Each row was made from one small tree. The marks that hang from a mark follow it in brackets, in alphabetical order. Every link used is in the known rows. Write each row's tree.
(in the rows, 128 means zero)
Known rows:
telovad(mudu nozi pezu(sofi(buduv))): [183 131 145 110 234 123 133 108 203  91 177  90 179 114 144 108 142 124
 161 111 198 182 126 137 102 104 116 127 108  97 104 143 114 150 194  64
 119 121 121 129 120  82 121 162 170 100 177 168 162  64]
mudu(gugulu(buduv) telovad(pezu)): [112 139 136 138 126 156 129 163 177  90 104 118 124 138 146 136 162 114
 134 124 141 142 113 138 132 117 103  95 115  92  74  78 129 153 169 147
 130 106  35 114 148  71 171 115  80 127 100 157 126 186]
pezu(sofi(buduv(lanon)) telovad): [137 145  94 168 179 122 128 131 158  53 152 119 139 117 154 154 152 192
 142 104 189 140 168 115 167  92 132 124 148  99 154 141 120 192 179 110
 118  89 149 121 158 154 103 154 161  92 134 138 150  89]
suti(mudu(gugulu telovad(nozi))): [132 158 157 134 181 123 121 105 153 142 155  67  93 113 146 122 157 107
 128 114 121 135 147  86 108 190 122  81 138 102  54  95  97 124 108 149
 152 117  85  85 195 119 148  84 141  98 123 173 142 190]
mudu(lanon suti telovad): [130 122 160 183 149  74 162 131 149  90 152 124 153 160  98 144 107 168
 148 156 111  86 140  98 155 126 130 104 113  74 121 105 146 184 115 139
  96 143  65  82 118 157 170  86  72 104 103 156 128 168]
lanon(buduv mudu(telovad(pezu))): [163 105  97  56 184 128 153 117 164 123 183 161 140 119  94 103 140 163
 168  94 111 100 123 155 164 133 167 114 115 100 121  94 154 153 146  81
 141  96  76 133 167  69 167  74  88 115  68 111 163 145]
nozi(telovad(pezu)): [133 111 140 128 127 154 105 136 162 133 124 115 155 118 141 138 131 156
 168 107 167 117 114 134 132 124 101 106 102 114 123 111 137 106 177 133
 135 157  52 156 128  88 119 131 108 142 152 103 110  88]
mudu(lanon): [134 121 163 164 137 110 118 136 128 126 138 139 147 129 129 116 132 138
 149 153 143 118 131 111 131 117 122 116 127 126 123 123 102 156 114 138
 125 141 107  94 126 146 139 117 113 102 119 115 125 125]
suti(mudu(gugulu telovad)): [113 155 124 146 140 119 122 137 153 159 158  96 101 127 150 114 130 109
 131  92 105 133 126 106 162 155 136 101 140 104  99  85 110 130 102 146
 152  99  81  76 199 114 149  86 134 123  98 166 154 179]
lanon(mudu(gugulu suti)): [151 172  83 169 115 120 150 102 123  56 156  73 109 112 101 136 127  86
 127 105  72 109 155 142 142 156 148 149 142 125 112 108 165 111 112 104
 157 125  95 138 101 113 115  87 144 109 152 117 193 177]
lanon(buduv mudu): [165 124  79  76 145 121 130 116 120 113 173 146 135 104  95 104 154 141
 141 112 102 107 128 156 149 147 172 144 140 123 139 116 137 126 110  91
 163 101 147 125 150  99 145  90 147 114  99  91 179 137]
buduv(lanon sofi): [120 102 136 143 148 171 121 139  87 121 104 109  93 116 144 156 168 141
 100 124 141 138 164 132 126 110 115  86 110 109 143 152 136 120 139 125
 126 166 132 143 141 116 106 125 121  93 153 124 140 155]
buduv(lanon(mudu(telovad(nozi)))): [164  97 128  85 212 149 153  90 136  93 174 109  96 115 127 171 164 137
 132 103 106 121 215  95  97 200  99 109 122 105  59  92 135 140 134 112
  98 141 144 146 166 129 115 108 109  71 117 138 146 167]
mudu(lanon(buduv) suti telovad(nozi)): [159 130 162 146 195  81 173 108 142  80 167 112 159 122  78 123 154 185
 158 184 129  72 141  86 130 160 148  73 112  68  98 115 146 180 102 135
 128 128  93  83 132 138 178  66  89  72 110 135 126 169]
nipa(telovad(nozi(sofi))): [156 124 136 113 131 122 153  93 170  51 109  73 134 101  93 117 134 125
 123 158 124 133 145  87  73 156 113 139 124 106  91  92  87 113 118 171
 132 115  97 133 123 130 124 123 131  64 139 118 117 128]
nozi(sofi(buduv)): [134  96 133 127 145  91 137 153 134  88 122  72 177 112 122 103 138 125
 109 114 145 101 122 109 129 109 143 132 109 100 145 104 102 118 121 144
 136  97 114 115 141 124 138 128 117 120 135 154 102  84]
nozi(sofi telovad): [115 102 135 126  99 117  99 161 152 119 113  80 160 124 114 138 114 148
 139 127 109  83 127 108 117 146 102 121 105  96 128 100  97  86 124 167
 137 125  70 140 132  98 117 126 117 122 151 117  87  89]
nozi(telovad): [122 127 127 132 109 126 107 143 138 140 129 100 146 131 133 157 126 156
 150 121 140 102 130 121 127 138 115 121 122 111 136 109 123 103 145 145
 140 142  88 143 145 119 119 129 139 140 159 112 110 105]
buduv(lanon(mudu(gugulu)) sofi): [148 133 102 159 139 174 118 120  84 101 129  81  64  96 146 155 179  86
 105  84 115 148 187 147 119 138 118 105 127 132 115 128 123 109 119 104
 160 156 114 138 144  82 104  94 145  71 167 114 187 193]
mudu(lanon(buduv(sofi)) suti): [143 126 143 181 128  95 144 130  99  85 133 111 148 132  91 109 151 164
 121 173 135  78 115 136 161  89 165  82 100  69 167 156 149 151 100 112
 158 155  81  89 107 107 154  67 108  82 133  97 152 162]
sofi(buduv(lanon)): [128 101 113 141 178 134 132 133 100 100 129  96 144  91 173 125 170 134
 115  92 176 135 170 100 141  99 122 115 121 106 141 117 136 143 145 124
 129 125 153 141 140 139  99 144 128 116 138 149 149  99]
telovad(nozi): [151 125 165 117 159 132 135 100 137 110 138 104 125 116 126 137 154 122
 131 142 145 133 154 104  81 167 116 115 126 134  78 133 120 118 124 129
 130 148 140 130 122 133 121 129 139 104 151 128 109 136]
mudu(lanon suti): [140 134 150 193 131  99 144 131 128  84 128 110 156 141 111 133 116 142
 128 153 134  98 131 102 145 116 126 113 121 104 127 137 143 156 110 131
 121 156  87  95  91 158 130 104 103 106 127 112 137 136]
sofi(buduv(lanon(mudu(suti)))): [155 100  86 139 180 113 156 113  99  31 156  61 147 114 136 152 151 128
 101  79 133 109 196 115 157 135 147 142 130  89 133 112 184 143 142  93
 137 135 136 154 116 140  88 114 121 102 147 119 199 115]
sofi(buduv(lanon(mudu))): [154  95  87 116 191 128 136 118  99  85 159  85 138  93 151 137 171 120
 114  63 149 130 186 125 147 126 143 144 132 113 126 106 139 133 140  98
 134 130 162 154 154 130  93 126 131  99 122 113 173 102]
nipa(telovad(pezu(sofi))): [161 151 114 132 145 151 138 118 195  78 140 162 144 113 137 100 120 160
 170 113 167 156 116 147 145  78 108 150 144 113 140 123 126 151 192  88
 133 102  76 128 145 106 132 153 139 106 134 108 172 109]
buduv(lanon(mudu(gugulu))): [140 144  79 145 155 160 119 113 107 104 141  90  84  79 149 136 159  85
 125  78 105 140 191 131 131 153 116 130 145 137  93 102 129 113 130 116
 138 120 135 137 142 111  97 107 139  87 144 117 194 161]
gugulu(buduv(lanon)): [ 99 104 118 123 130 157 110 149 110  81  83 122 113 126 165 162 154 143
  90 133 148 146 171 108 131 135  82 120 140 108  97 121 134 138 151 151
 115 136 133 139 118 125  89 154 109 117 102 119 143 151]
gugulu(buduv(lanon(mudu(suti)) sofi)): [143 110 109 135 113 150 135 120  86  17 112  83 105 149 126 193 174 130
  57 125 122 113 201 143 119 137 117 128 125  90 120 128 184 141 144 104
 144 165 119 157 104 107  97 108 110  84 130  82 178 194]
buduv(lanon): [120 108 111 123 155 155 119 123 102 115 101 129 110 100 153 149 144 140
 116 109 140 143 167 106 137 130 100 108 133 118 116 126 141 132 146 138
 106 138 148 138 123 143  95 142 118 118 128 133 142 126]
pezu(sofi(buduv(lanon)) telovad(nozi)): [163 146 126 149 207 125 135 109 171  36 151  93 130  98 159 166 172 183
 141 112 202 151 191  98 123 135 116 103 143 102 111 136 109 180 174 106
 114 100 157 124 151 167 110 149 176  71 158 142 138 107]
telovad(nozi pezu): [153 113 175 107 182 153 129  92 148 118 125 112 127 111 139 132 145 125
 138 140 169 144 132 125  85 147 106  98 106 143  75 130 139 111 163 118
 120 164  93 154 111 109 125 128 112 109 143 129 108 119]
telovad(mudu(gugulu) pezu): [120 152  90 136 151 162 109 119 175 131 130 108 134 101 127 111 126  74
 150 105 133 186 102 160 133  97 106 124 110 104  95 142 133 132 151 116
 129 123  71 135  99  58 134 129 148 123 160 163 174 128]
mudu(lanon telovad(nozi(sofi))): [145  93 202 136 183  81 148 125 168 105 144  93 152 130  85 123 134 154
 146 172 111  86 150  70  96 163 100  78  88  79  63  98  63 151  95 172
  89 133  78  81 146 134 172  99  66  66 105 163  76 131]
nozi(sofi telovad(mudu(suti))): [120 117 106 131 104  92 120 126 177  81 114  51 184 139  75 164  75 128
 131 136  89  96 134 111 119 131  98 137  97  48 129 132 141 101 119 159
 113 121  45 148  71  72 113 123 139 135 169 138 139  89]

Write each row's tree:
[153 162 108 165 149  93 145 143 192  73 172 121 149 132 129 133 135 181
 151 108 175 130 124 137 160 105 156 141 147 112 161 132  98 186 171  92
 132  76 126 104 165 150 146 138 170  95 131 137 134  93]
pezu(sofi(buduv) telovad)
[123 159 115 199 105  98 113 135 166  47 108  69 156 144 105 147 131  79
 113 153 123 149 123 129 126 121 103 132 132  75  91 125 124 171 119 150
 128 131  57  92  54  93 144 108 138 102 139 132 192 165]
telovad(mudu(gugulu(buduv) lanon suti))
[145  82 120 106 121 168 110 135  82  74 116 103  96 145 138 183 189 122
  71 105 133 136 186 150 108 138 105 125 121 106 108 112 130 132 141 112
 145 164 122 153 146 101 108 128 115  82 121  85 166 178]
gugulu(buduv(lanon(mudu) sofi))
[135 179  55 154 115 135 137 103 184  94 128  97 124 115 101 119 136  66
 142 106 114 203 114 143 121 106 117 172 159  98 121 112 113 139 120 146
 142  97  87 125 110  88 141 126 196  88 165 129 213 154]
nipa(telovad(mudu(gugulu)))
[116 137 161 179 125 101  95 158 164 117 138 103 126 149 148 120 150 124
 121 128 130 120 135  95 151 152 111  85 142  81  75  76  77 174 104 169
 150 118  50  38 190 125 174  93 103  96  62 147 148 194]
suti(mudu(gugulu(buduv) lanon telovad))
[108 127 123 176 119 180 109 160  92  83  70  82  81 113 174 156 200 109
  71 129 154 154 165 135 109 112  94  88 122 110 111 126 118 128 148 153
 149 146 113 130 132  85 111 122 126 100 147 129 152 206]
mudu(gugulu(buduv(lanon sofi)))
[105 141 120 205 101 169 127 146  96  31  55  53  92 109 156 175 187 108
  64 147 138 137 178 132 121 109 100  82 128  82 103 135 162 124 142 138
 150 154  93 130 106  99  96 105 119 105 168 130 174 231]
mudu(gugulu(buduv(lanon sofi)) suti)
[148 158 115 182  78 135 140 133 114  30 117  48 105 145 114 159 174  87
  77 119 104 124 155 171 107 146 146 137 126 105 109 111 150 119 121 104
 178 144  65 133 106  82 130  83 138  92 157  96 179 225]
lanon(mudu(gugulu(buduv(sofi)) suti))
[139 169 133 225 124 107 140 146 106  84 125  88 126  99 100  98 176 136
 133 171 132  93 111 136 158  93 172  73 113  78 155 147 140 145  98 129
 182 139  64  73 117  96 161  61 127  86 157 109 180 194]
mudu(gugulu lanon(buduv(sofi)) suti)
[104 123 131 170 140 166 120 171 121  93  81  90  82 129 158 173 194 123
  84 132 135 149 170 125 115 123  97  75 115  72 100  94 112 158 146 149
 128 126  82 113 175  83 145 104 104  90 129 156 136 226]
mudu(gugulu(buduv(lanon sofi)) telovad)
[164 115 104  97 138 127 132 127  99 124 164 127 119 113  97 113 167 140
 123 115 111 103 130 177 129 129 182 124 114 110 157 133 135 121 105  73
 179 127 135 129 155  81 153  85 141  91 117  79 162 161]
lanon(buduv(sofi) mudu)
[ 99 161  72 170 120 152 115 128 140  36  80  70 133 118 131 177 139  80
  82 133 123 176 168 117 123 116  86 126 143  75  83 134 158 144 146 146
 119 123 102 140  62  86  98 133 150 120 147 143 209 172]
telovad(mudu(gugulu(buduv(lanon)) suti))
[165 143 107 103 153 125 138  71 182  87 148  90 133 130  89 139 142  93
 139 133 144 196 140 122  79 139 116 157 147  97  86 119 113 141 136 128
 126 129 119 152 105 126 123 139 181  72 168 125 173 130]
nipa(telovad(mudu nozi))
[143 121 132 136 156 104 112 134 118 148 152 133 155 124  76 105 158 140
 146 155 137 136 103 154 135  80 149 100 101  72 155 170  99 168  99 111
 145 134 107  84 117  76 171  93 151  76 123 111 174 130]
telovad(mudu(lanon(buduv(sofi))))
[156 121 115 120 202 122 122 134 203 113 165 122 189 124 154 101 118 126
 165  83 188 173 106 159 144  67 120 145 108  95 151 149 126 166 190  52
 126  96 105 130 128  72 132 162 168 128 145 159 188  51]
telovad(mudu pezu(sofi(buduv)))
[106 163  90 178  73 124  97 139 173  60 102  42 160 139 117 180 128 102
 121 133 122 140 134 141 114 137  98 146 135  61  93 112 151 123 146 151
 144 128  43 145  74  66 120 119 165 134 183 119 176 146]
nozi(telovad(mudu(gugulu(buduv) suti)))
[157 103 107 117 153 166 126 111  80 114 139 110  87 122 131 161 166 121
  98  90 118 138 184 144 122 135 114 117 115 117 134 136 139 116 127  92
 136 161 137 158 149 111 101 112 126  74 140 103 168 161]
buduv(lanon(mudu) sofi)
[134 115 133 128 164  95  92 139 116 160 164 142 145 109 129  74 141 168
 139 125 141 108 105 105 186 135 163  95 140 103 131 133 101 146  86 124
 169 113 118  52 177 128 144  86 127  96  59  98 165 123]
suti(mudu(lanon(buduv)))
[147 129 172 127 187 127 173  90 178  74 137 104 140 133 110 156 136 154
 149 147 141 109 145 102 117 148 116  82  90  82  70 123 182 146 159 124
 103 154  55 139 114 116 137  94  73 111 130 154 116 159]
mudu(suti telovad(nozi pezu))
[179 103 159  75 197 141 153  78 177 105 181 119 122 132 104 144 153 131
 162 105 130 125 155 131  99 182 119 111  94 115  53  88 132 133 156  95
 115 148  76 156 152 100 151 102  88  86 109 134 125 147]
lanon(mudu(telovad(nozi pezu)))
[156 110 178  94 198 142 157 102 169 125 142 123 125 125 125 137 142 150
 156 134 147 135 137 112 100 158 112  84  92 107  64 108 139 145 164 122
 102 152  72 139 143 109 153 112  82 100 123 159  93 147]
mudu(telovad(nozi pezu))
[130 189  99 194 119 110 102 111 190  98 157 108 128 138  78 136 122 103
 165 128 117 169 118 134 138 117 122 124 129 100  95 139  84 186 117 155
 109 122  64  87 101 118 159 108 169  68 136 136 171 144]
pezu(telovad(mudu(gugulu lanon)))
[141 144 115 103 139 117 121  88 202  73 131  85 141 136  58 168 114 121
 121 148 107 145 142 110  80 166 109 124 111  87  69 147  91 148 111 167
  82 105 100 135  86 108 129 125 158  60 126 149 119 106]
pezu(telovad(mudu nozi(sofi)))
[138 115 112 147 202 131 129 153 136  87 139 105 149  91 186 116 152 163
 130  90 183 146 167 116 152  85 116 128 137 103 160 127 116 156 170  92
 122 101 171 121 156 137 105 160 158 118 141 149 166  86]
pezu(sofi(buduv(lanon)))
[135 113  90 115 121 143 133 123 107  16 109  97 122 141 130 190 145 119
  77 113 109 115 193 124 132 160 104 140 148  98  97 113 175 137 144 112
 129 145 126 151  94 122  84 123 103 109 112  90 187 162]
gugulu(buduv(lanon(mudu(suti))))
[167 130 140 117 153 159 152  67 174  77 129 119 126 108 121 123 161 128
 150 133 170 166 132 123  91 129 116 122 123 122  82 107 129 127 163 134
 136 145  74 155 121 118 124 132 126  77 151 100 141 131]
nipa(telovad(nozi pezu))
[141 127 136 105 157 104 141  89 164  55 117  46 164 129  73 146  93  98
 107 168  97 131 157 100  78 159 102 125 102  75  80 152 135 114 107 144
 102 133 103 139  54 105 108 117 142  95 158 160 142 114]
telovad(mudu(suti) nozi(sofi))
[109 143 103 162 121 167 103 157 117  75  79  93  99  99 175 147 175 101
  94 121 144 150 168 118 120 130  79 111 147 117  85 104 120 134 145 162
 141 118 126 128 121 104 100 139 127 116 129 126 158 174]
mudu(gugulu(buduv(lanon)))
[123 148 169 238  88 107 126 162 117  46  86  60 124 150 127 149 171 109
  93 171 139 112 139 137 112 104 125  94 111  87 115 128 126 148 120 151
 159 170  44  86 104 109 155  93 113  85 153 119 151 209]
mudu(gugulu(buduv(sofi)) lanon suti)
[146 124  84 100 137 145 132  96 190  91 132 141 150 131 100 121 122 105
 158 105 146 197 103 145 130  80 109 159 126  86 118 118 138 159 173 121
 121 129  62 149 102  76 130 136 135 103 139 114 189 112]
nipa(telovad(mudu pezu))
[175 166 114 134 192  94 140  97 217  63 190  88 163 134 109 150 141 149
 154 113 176 180 145 135 106 128 135 143 143  89 109 148  96 189 164  93
 108  95 138 124 131 123 142 143 211  71 158 157 154  78]
pezu(sofi(buduv) telovad(mudu nozi))
[162 102 114  95 220 161 140 123 181 109 175 166 114 122 148 147 130 165
 174  73 126 133 181 132 161 130  93 118 124 101 109 112 149 156 194  61
  91 118 106 138 175  92 121 131 100 101  95 132 177 139]
buduv(lanon(mudu(telovad(pezu(sofi)))))
[141 106 165 145 165  92 146 157 126 148 154 149 139 139  93 107 172 188
 157 162 135  82 105 124 155 103 161  68  94  67 155 118 101 173 102 129
 142 131  85  71 177  96 199  66  90  73  90 124 118 177]
mudu(lanon(buduv(sofi)) telovad)
[158 115 193 138 195  98 154 131 129 132 165 122 133 120  92 115 190 173
 152 187 149  94 131 104 111 144 153  55  85  77 106 124  98 176  98 127
 139 149  99  79 173 109 195  72 104  50 114 133 110 184]
mudu(lanon(buduv(sofi)) telovad(nozi))
[141 151 144 148 131 143 111 118 153  85 117  50 110 137 125 158 190  62
  95 154 144 184 146 151  44 139 102 114 114  95  65 136  91 127 132 133
 148 152  92 128 106  62 143 119 181  75 184 147 146 193]
telovad(mudu(gugulu(buduv(sofi))) nozi)
[142 107 150 137 151 107  94 145  94 174 155 121 132 126 125  78 155 164
 128 131 152  98 107 127 171 114 172  69 119  97 156 150  99 140  87 114
 179 140  99  56 175 113 155  80 126  80  85  97 164 157]
suti(mudu(lanon(buduv(sofi))))
[149 106 122 142 208 152 127 148 148  89 135 126 157  83 186 109 153 162
 152  87 203 150 151 122 172  68 106 106 115  97 141 134 140 156 207  75
 118 114 127 139 148 119  96 169 127 122 142 153 165  77]
telovad(pezu(sofi(buduv(lanon))))
[151 136 110 128 160 145 146 121 175 125 166 120 102 110 121 124 141  99
 173  87 104 129 137 146 139 144 124 125 106 111  87  74 144 140 148 102
 134 114  50 130 162  78 164  94  98 104 121 142 161 172]
lanon(mudu(gugulu telovad(pezu)))
